What can hang from each mark:
durasub: begiduz fupo pebud tufi
fupo: durasub pizos
begiduz: pizos
pizos: fupo
tufi: durasub pizos
pebud: durasub pizos

Every row comes from one small tree of marks. Brackets hold a mark, then the marks that hang from it, in alphabetical order. Every link used is in the known rows. Which tree was each row made from?
Known rows:
(pizos (fupo (durasub begiduz pebud tufi))): [ 2.94  1.77  4.58  0.23  1.49 -0.93 -1.27  2.49 -1.79  3.91 -2.25  2.18
  2.14  1.76  0.19 -4.40  0.76  0.25  0.96  1.22]
(begiduz (pizos (fupo (durasub pebud)))): [ 2.91  2.05  4.57  0.58 -1.25 -1.61  1.72  2.52 -1.34  3.56 -1.08  1.73
 -1.92  2.65  3.08 -3.13  3.84 -0.88 -1.11  1.00]
(tufi (durasub begiduz) (pizos fupo)): [ 3.14  3.97  2.23  1.27 -2.15 -0.80  2.14  3.57 -2.03  1.48 -3.51  1.91
 -2.30  3.59  1.65 -1.44  2.28 -0.38 -0.97 -0.77]
(fupo (durasub begiduz (pebud pizos) tufi)): [ 2.69  0.06  2.90  1.64  1.62 -0.80 -0.42  3.27 -2.55  4.28 -2.79  1.81
 -1.87  2.32 -1.64 -2.59  0.36 -1.34  0.47  1.07]
(begiduz (pizos fupo)): [ 2.16  4.28  3.54  1.59 -2.52 -1.61  0.74  2.88 -0.44  2.60 -1.95  1.97
 -4.08  1.93  3.23 -2.38  3.04  0.40 -1.15  0.37]
(durasub fupo pebud (tufi pizos)): [ 2.74  1.94  1.95 -1.20 -1.68 -1.63 -0.11  2.15 -0.68  2.26 -1.61  1.48
 -1.50  3.78  1.58 -0.94  1.81 -1.71  0.83  0.79]
(durasub begiduz pebud (tufi (pizos fupo))): [ 3.55  1.84  3.93  0.25 -0.21 -0.98 -0.51  2.65 -1.42  2.07 -3.05  2.17
 -0.97  3.82 -0.70 -2.47  0.32 -0.18  1.48  0.78]
(pebud durasub pizos): [ 3.03  1.89  0.16  2.67 -0.67 -0.55  1.28  2.98 -1.81  2.96 -2.07  1.68
 -3.74  2.99  2.82 -1.48  2.94 -0.95 -1.09 -0.43]
(durasub (begiduz (pizos fupo)) tufi): [ 1.53  4.00  5.09  1.05 -1.86 -2.28 -0.42  3.26 -0.88  2.73 -3.14  2.43
 -3.65  1.17  0.45 -3.44  0.47  1.14  1.04  0.51]
(tufi durasub): [ 2.04  4.22  0.16  2.19 -0.43 -1.13 -0.42  3.25 -1.79  4.29 -2.34  1.56
 -5.02  2.56  4.37 -1.31  2.35 -1.64 -2.41  0.22]
(begiduz (pizos (fupo (durasub tufi)))): [ 1.59  2.73  5.78  0.80 -2.28 -2.01  1.78  3.00 -0.78  4.30 -2.16  1.78
 -1.04  1.56  2.08 -4.18  2.95  0.47 -0.05  1.17]
(tufi (durasub (pebud pizos))): [ 3.22  2.08  0.09  2.58 -0.07 -1.53  0.52  3.09 -2.49  4.09 -2.15  1.50
 -6.50  4.93  2.26 -0.26  3.24 -2.36 -2.17  0.82]
(fupo (durasub begiduz pebud tufi) pizos): [ 1.63  1.27  3.08  1.19  0.31 -1.07 -1.58  3.27 -2.23  4.01 -2.86  2.14
 -1.94  0.66 -1.47 -3.14  0.55 -2.31  1.60  1.18]
(pizos (fupo (durasub pebud))): [ 3.32  1.68  3.09  0.69  0.34  0.02 -0.01  2.17 -1.47  3.91 -1.05  1.74
  1.60  2.38  2.69 -3.48  2.97 -0.51 -1.26  1.25]
(pebud (durasub begiduz tufi) (pizos fupo)): [ 2.90  2.10  3.35  1.64 -0.42 -1.19  0.94  2.98 -1.77  2.25 -3.33  2.48
 -0.34  2.61  0.07 -3.47  2.21  1.68  1.55 -0.12]
(fupo (durasub begiduz) pizos): [ 1.22  2.84  1.90  2.12 -1.05  0.11 -0.51  3.75 -2.05  2.89 -2.84  1.99
 -1.85 -0.70 -0.86 -2.54  0.87 -2.06  0.01 -0.38]
(fupo durasub pizos): [ 1.45  2.48  1.45  2.29 -1.78  0.16  0.13  3.34 -1.46  3.93 -2.22  1.60
 -2.14  0.15  1.06 -2.35  2.42 -2.35 -0.82  0.41]
(tufi (durasub fupo) pizos): [ 2.32  4.32  0.33 -0.03 -3.47 -1.42  2.22  3.00 -1.36  1.73 -2.13  1.22
 -2.87  3.58  3.58 -0.13  3.55 -1.97 -1.34 -0.88]
(tufi pizos): [ 2.73  2.76  0.83  1.86 -1.61  0.27  0.47  3.20 -0.97  2.50 -2.56  1.22
 -4.04  2.86  2.21 -0.69  0.80 -2.05 -1.47 -0.10]
(pizos (fupo (durasub begiduz tufi))): [ 2.05  2.79  4.35  0.85  0.27 -0.49 -0.78  3.02 -1.58  3.81 -2.89  2.17
  2.63  0.41  0.23 -4.89  0.53  1.02  0.57  0.59]
(durasub begiduz (fupo pizos) tufi): [ 0.55  4.57  2.08  0.13 -2.56 -1.79 -2.15  3.19 -0.92  1.92 -2.74  2.37
 -1.66 -0.51 -1.13 -2.32  0.79 -0.69  2.20 -0.09]
(pebud (durasub begiduz (fupo pizos) tufi)): [ 1.05  3.97  1.80 -0.22 -2.33 -2.02 -0.54  2.91 -1.42  1.47 -2.59  2.50
 -0.85  0.10  0.47 -2.82  2.02 -0.63  2.91 -0.62]
(begiduz (pizos (fupo durasub))): [ 2.14  3.14  4.47  1.31 -2.65 -0.98  2.19  3.03 -0.96  3.31 -1.63  1.69
 -1.55  1.38  2.88 -3.26  3.58 -0.12 -1.36  0.38]

Write each row's tree:
[ 1.10  4.49  2.21 -0.34 -0.76 -1.56 -2.46  2.81 -0.78  2.33 -2.28  2.12
 -0.33  0.10  0.67 -2.60 -0.48  0.02  1.02 -0.04]  (durasub begiduz fupo tufi)
[ 2.81  3.20  0.82  1.33  1.65 -1.41 -1.48  3.15 -2.71  3.66 -2.39  1.92
 -5.28  2.97  2.55 -1.35  0.89 -2.16 -1.29  0.50]  (tufi (durasub begiduz pebud))
[ 2.78  2.88  3.71  0.77 -1.53 -0.53  0.14  3.19 -1.14  1.75 -3.80  2.09
 -0.60  2.47 -0.60 -2.63  0.14  0.66  1.16  0.13]  (durasub begiduz (tufi (pizos fupo)))
[ 3.35  1.57  3.54  1.49  0.28 -1.34 -1.16  2.81 -1.77  3.01 -2.84  2.40
 -1.61  3.27 -1.81 -2.58  0.70  0.93  1.10  1.08]  (durasub begiduz (pebud (pizos fupo)) tufi)
[ 2.32  2.76  1.84 -0.97 -1.71 -1.39  1.34  2.82 -1.50  0.83 -2.79  1.85
  0.48  2.16  1.45 -2.08  1.35 -0.57  2.01 -1.05]  (pebud (durasub begiduz fupo (tufi pizos)))
[ 1.96  2.62  1.71  0.19 -1.61 -1.74  0.61  2.93 -1.64  1.76 -2.44  2.15
 -0.69  1.76  0.38 -2.32  2.13  0.30  1.69 -0.77]  (pebud (durasub begiduz fupo tufi) pizos)
[ 1.34  3.37  2.17 -0.44 -1.32 -2.02 -2.75  2.71 -1.22  2.05 -2.15  2.47
 -2.22  0.85 -1.28 -1.97  0.90 -1.50  2.41  0.60]  (durasub begiduz (fupo pizos) pebud tufi)
[ 1.11  5.30  0.11  0.79 -3.87 -1.86  0.38  3.16 -1.40  2.46 -2.03  1.90
 -3.74  1.56  2.66 -0.80  4.05 -1.91 -0.60 -0.18]  (tufi (durasub (fupo pizos)))
[ 3.76  2.25  1.82  2.27 -1.03 -1.40  1.23  2.79 -2.07  3.60 -2.12  1.88
 -3.77  5.45  2.20 -1.13  4.42 -0.40 -1.75  1.04]  (tufi (durasub (pebud (pizos fupo))))
[ 0.66  4.33  1.65  0.30 -3.23 -1.70 -1.59  2.77 -0.25  2.76 -2.09  2.01
 -1.73  0.36  0.58 -1.93  1.90 -0.97  1.31  0.51]  (durasub (fupo pizos) tufi)
[ 0.99  5.47  0.58  0.77 -3.43 -1.89 -0.33  3.56 -1.96  1.60 -2.61  2.17
 -3.33  0.76  0.65 -1.06  2.53 -1.73  0.28 -0.94]  (tufi (durasub begiduz (fupo pizos)))
[ 2.20  2.62  2.25  1.19 -0.62 -0.60 -0.73  3.53 -1.43  2.52 -3.88  1.67
 -3.36  2.17 -0.40 -1.80 -1.08 -1.29  0.84 -0.07]  (durasub begiduz (tufi pizos))
[ 2.92  2.01  3.11  2.19 -0.85  0.38  1.07  3.53 -2.00  2.51 -2.63  2.01
  1.16  1.21 -1.22 -3.12  1.63  0.74 -0.87 -0.27]  (pebud (pizos (fupo (durasub begiduz))))
[ 2.88  2.63  3.31  1.06 -2.11 -0.59  0.55  2.75 -0.55  2.65 -3.11  1.69
 -0.64  3.45  1.19 -2.45  1.58  0.33  0.36  0.70]  (durasub (tufi (pizos fupo)))
[ 3.12  1.80  2.87  1.92 -1.42 -1.22  1.54  2.58 -1.20  3.36 -2.63  2.10
 -0.74  3.45  1.84 -3.22  3.57  1.34  0.57  0.55]  (pebud (durasub tufi) (pizos fupo))
[ 1.46  2.96  3.20  0.91 -0.72 -2.63  0.61  3.34 -1.76  2.98 -3.10  2.16
 -5.26  1.37  2.35 -2.85  1.31 -0.66  1.32  0.14]  (pebud (durasub (begiduz pizos) tufi))
[ 2.02  2.72  1.68  1.17  1.31 -1.16 -1.19  2.99 -1.79  3.39 -3.01  2.14
 -2.10  1.10  2.24 -3.46  0.23 -0.43  1.04  0.18]  (pebud (durasub begiduz tufi))
[ 2.69  2.20  2.19 -1.46 -0.98 -1.62 -0.95  2.59 -1.37  1.32 -2.23  1.80
 -1.24  2.76 -0.21 -1.14  0.27 -1.40  1.62  0.20]  (durasub begiduz fupo pebud (tufi pizos))
[ 1.53  3.00  3.31  1.52 -0.99 -1.16  1.04  3.84 -1.87  3.14 -2.47  1.72
 -3.85  0.34  1.28 -2.62  0.91 -1.63 -0.94 -0.42]  (fupo (durasub (begiduz pizos)))
[ 2.33  1.68  4.42  1.76 -0.60 -0.33  0.74  3.53 -1.87  3.53 -3.28  2.07
  1.70  1.47 -2.15 -3.90  0.92  1.30  0.43  0.50]  (pebud (pizos (fupo (durasub begiduz tufi))))
[ 2.90  2.06  0.59  2.54 -0.19 -0.38  0.50  3.44 -2.34  2.03 -2.79  2.08
 -3.25  1.94  1.13 -1.75  1.96 -0.82 -0.31 -0.94]  (pebud (durasub begiduz) pizos)
[ 1.94  3.89  2.53 -0.68 -1.33 -2.51 -0.84  2.81 -1.33  1.31 -1.05  2.11
 -4.28  1.41  1.62 -1.07  2.01 -1.42  0.22 -0.19]  (durasub (begiduz pizos) fupo pebud)
[ 2.34  2.86  5.13  0.24 -0.72 -2.80 -0.75  2.79 -1.29  2.84 -2.56  2.51
 -4.01  2.45  0.42 -3.05  1.29  0.25  1.40  1.26]  (durasub (begiduz (pizos fupo)) pebud tufi)
[ 2.95  3.94  3.67  0.87 -1.11 -3.07  1.13  3.15 -2.27  2.49 -2.42  2.29
 -5.85  3.72  2.45 -1.95  3.27 -0.64 -0.68  0.32]  (tufi (durasub (begiduz (pizos fupo)) pebud))
[ 1.74  4.33  0.81 -0.01 -2.08 -2.22 -1.00  3.01 -2.32  1.83 -1.98  2.25
 -3.76  2.00  0.69 -0.80  3.28 -2.42  0.59 -0.25]  (tufi (durasub begiduz (fupo pizos) pebud))
[ 2.71  1.89  1.74  0.96 -0.45 -0.93  0.77  3.22 -1.92  2.13 -3.57  1.83
 -2.50  2.77  1.41 -2.17  0.42 -1.33  1.55 -0.40]  (pebud (durasub begiduz (tufi pizos)))
